Each row comes from the steps of one walk. Every step used is in the known rows, and no mark comes twice. Write the walk behind each row, first mark first.
Known rows
melus, dided, zude: [-90  13  -3   0  -4 -11  -9   7 -18 -16 -19  25   5  19  13 -22 -15  17
 -39 -25   8  15  -8  11]
figez, melus, dided, zude, zeti: [-50  20  20   0   2   5   1   3 -15 -14   0  35  -1  14   1 -11 -15  11
 -18 -37  -1  24  -2   8]
sukoz, figez, melus, dided: [-52   6  17   5  12   2  -9   8  -8 -11 -13  30  -5  15   4  20  -6  11
  -1  -9   0  31  -8   6]
dosup, figez, melus: [ 52  13  29  -6  18  -4  -2   9  20 -19  15  28   4 -30   5   8  -9 -12
   1 -28  10   7  -8   5]
dided, zude: [-31  13   0  -5   5   1  -6   7 -23 -15   4  24  -1  -1   4 -29 -15   5
 -23 -20  11   2 -13  11]
dosup, figez, tova: [ 22  10  28  -5  11 -13   0  13  31 -19   3  21  16 -33  34  17  -8 -17
  13  -7   2 -25 -11   6]
figez, melus, dided: [-31  11  27   4   8   0  -3   8 -13 -13  -2  26  -6   4   2   6  -9   3
  -5 -27   2  34  -3   8]
zude, dided, melus: [-30   8  15   8   4 -14  -2   5  -1 -16   8  21   5   7  22  32 -18 -13
 -17  10  19   2   0  11]
dosup, figez, melus, dided: [ 11  13  25  -4  12 -12  -4   9  21 -20   0  30   8 -16  10   9 -11  -4
 -12 -33   9  16  -5   6]
tova, figez, dosup: [-55   0  26  -8  -1  -8 -15   9  35 -15 -13  14   8  -8  14   6  -8  -9
  18  13  21  -5 -14   5]
dosup, figez, tova, vego: [ 10  18  35  -2  10 -26   3  12  21 -15   9  15  14 -37  41  25 -10 -19
  15   6   3 -21  -9   6]
dosup, figez, tova, dided, melus: [  9  24  21   3   1 -19  -4  16  45 -26   0  18  14 -28  27  29 -12 -11
  11  -6   8 -19  -7  11]
dided, melus: [-30  14  18  12 -12  -8 -10   8  -5 -13  11   9   2   4   7  17 -10  -6
 -23   3  18   2 -11  15]
melus, figez: [-10   8  10   0   7  -2 -14  14 -31  -9  21  10  -4 -18  17  -9  -7  -9
  18   5  10 -20 -21   5]
tova, vego: [-31  20  28   5   3 -18  -3   7 -28  -6  19   5  -8 -17  20  10 -10  -8
  -6  18  12   4  -2   8]
sukoz, figez, tova, dided: [-46  14  13   7   9  -1  -8  16  12 -15 -14  21  -3  -5  21  30  -5   4
  30  16  -5  -6  -7   9]
dosup, figez, melus, dided, zude, zeti: [ -6  22  20  -6   7  -6  -1   4  21 -20   4  37  12  -8  10  -3 -15   3
 -21 -41   7   6  -3   5]
dided, zude, figez: [-41  19  -4  -8  16 -10   1   9 -22 -15   4  21  -2 -12  12 -26  -9  23
 -47  -3   6   8 -16   9]
figez, dosup: [-45   4  30  -5   3  -1  -5  11   9 -19  -6   4   2 -17  32   9  -8 -12
   8  34  16  -7 -15   8]
melus, figez, tova: [-14   8  20   1   8  -5  -7  17 -22  -9  14  10   3 -22  35   5  -6 -15
  44  11  -4 -33 -25   4]
melus, dided, tova: [-73  11  13   3  17  -7 -19  11 -15 -12  -4  15  -2  21  20  -6 -14   6
 -28  -7  -4   4   3  11]
melus, dided: [-76   8  12   4  -5 -10 -10   9 -11 -13 -14  18   1  10  17   1  -9   8
 -27 -11   8  13  -2   9]

Which walk is each row?
[-34  29  -8   0   2  -2 -10  13  -4 -24  -2  22 -10  -8  -5 -19 -16  13
 -11 -19  14   7  -1  14] : tova, dided, zude
[-35  24  10   2   4  -5   0  17   6 -22  -8  21   0 -14  21   1 -14   2
  23  -7  -4 -11  -6  12] : figez, tova, dided, zude
[-47  11  18   8 -10 -13 -14  12  -5 -16   9  -2   8  -4  28  19 -11 -13
   8  32  20 -16 -30  11] : dided, melus, figez, dosup
[-50   8  17   5  26   4 -15   9 -11 -10  -7  29  -7  22   4  16  -9  10
  -2  -6  -7  25  -5   7] : sukoz, figez, melus, dided, tova
[-48  27   7  11 -10 -12 -17  18  10 -25   3   2  -3 -11  15  19 -13  -2
  13  23  22  -7 -15  14] : tova, dided, melus, figez, dosup
[-49  26  25   1  33 -22   2  10 -23 -10  12  15 -10  -9  20  10  -6  22
 -36  12 -10  32  -3   5] : zude, figez, melus, dided, tova, vego
[-41   3  21  -7  36 -10 -13   8  19 -16   3  23   5   9  28  15 -22 -16
  10  18   8 -13   4   6] : zude, dided, tova, figez, dosup
[-39  20  33   6  24  -8  -7   8 -25  -9  10  20  -9  10   9   7 -15   1
  -6 -14  -7  30   2   8] : figez, melus, dided, tova, vego
[ -4   5  27  -4   8   0 -11   7  15  -9   5  30  -2  -5 -15   2  -7  -6
  18 -30  11  18  -6   5] : tova, figez, melus
[-34  25  22  12  -6 -10  -3  17  17 -20  -4  12   2 -11  23  31 -10  -5
  22   9   0 -10  -5  14] : figez, tova, dided, melus
[-60  32  -5  -5  10 -12  -4  16   8 -29  -9  15  -7 -20  13 -12 -13  24
 -22  14  13   9  -8  12] : tova, dided, zude, figez, dosup
[-35   5  19  -4   6  -4 -12  15 -14 -15   9   1   2 -22  35   0  -8 -14
  31  33  14 -24 -29   4] : melus, figez, dosup
[ 17  21  21  -3  10 -15  -3  17  41 -25  -1  21  11 -37  28  20 -10 -10
  19  -9   4 -21  -4   8] : dosup, figez, tova, dided
[-27  35  -4  -2  16  -7  -1  14  -5 -25   2  25 -13 -18  -6 -14 -12  27
 -21 -14   7  24  -4  11] : tova, dided, zude, figez, melus
[-43  28  16   6   9 -22   4  18  12 -20  -1   9  -1 -25  30  27  -3  17
 -14  28  -4  -1  -9  10] : zude, figez, tova, dided, melus
[-42   6  25  -7  28  -3 -24  11  20 -12   4  12   1   6  16  -4 -14 -10
  10  14   4 -17  -6   8] : dided, tova, figez, dosup
[-33  29   7  13 -11  -8 -14  14  10 -23   4  11  -8  -4  -2  17 -13   4
 -11   1  20   8   1  17] : tova, dided, melus
[-39  15  21  12   6 -29   1   9 -14 -12  16  13   9  -2  43  41 -19 -20
  18  29  10 -15 -11   8] : zude, dided, melus, figez, tova, vego
[-61  23   8   4   4   5  -5  11  12 -15 -12  29   1   3  20  16  -9  10
  19   8  -7 -16  -5   9] : sukoz, figez, tova, dided, zude, zeti
[ 12  15  25  -4  26 -10  -9  10  19 -19   7  28   6  -9  12   6 -14  -5
 -12 -32   1  10  -2   7] : dosup, figez, melus, dided, tova
[-43  34 -11  -2  11 -10  -5  15  -4 -24  -1  21 -10 -17   1 -17 -12  27
 -30  -5  10  12  -3  12] : tova, dided, zude, figez
[-44   7  16   6   5 -18  -5   9  -1 -19   7  12  10   1  38  32 -19 -18
   8  33  21 -13 -15   8] : zude, dided, melus, figez, dosup
[-41   3  20   4  11   1  -5  13   1  -9 -10  21   2  -2  27  27  -3  -3
  24  18  -7 -10 -14   7] : sukoz, figez, tova
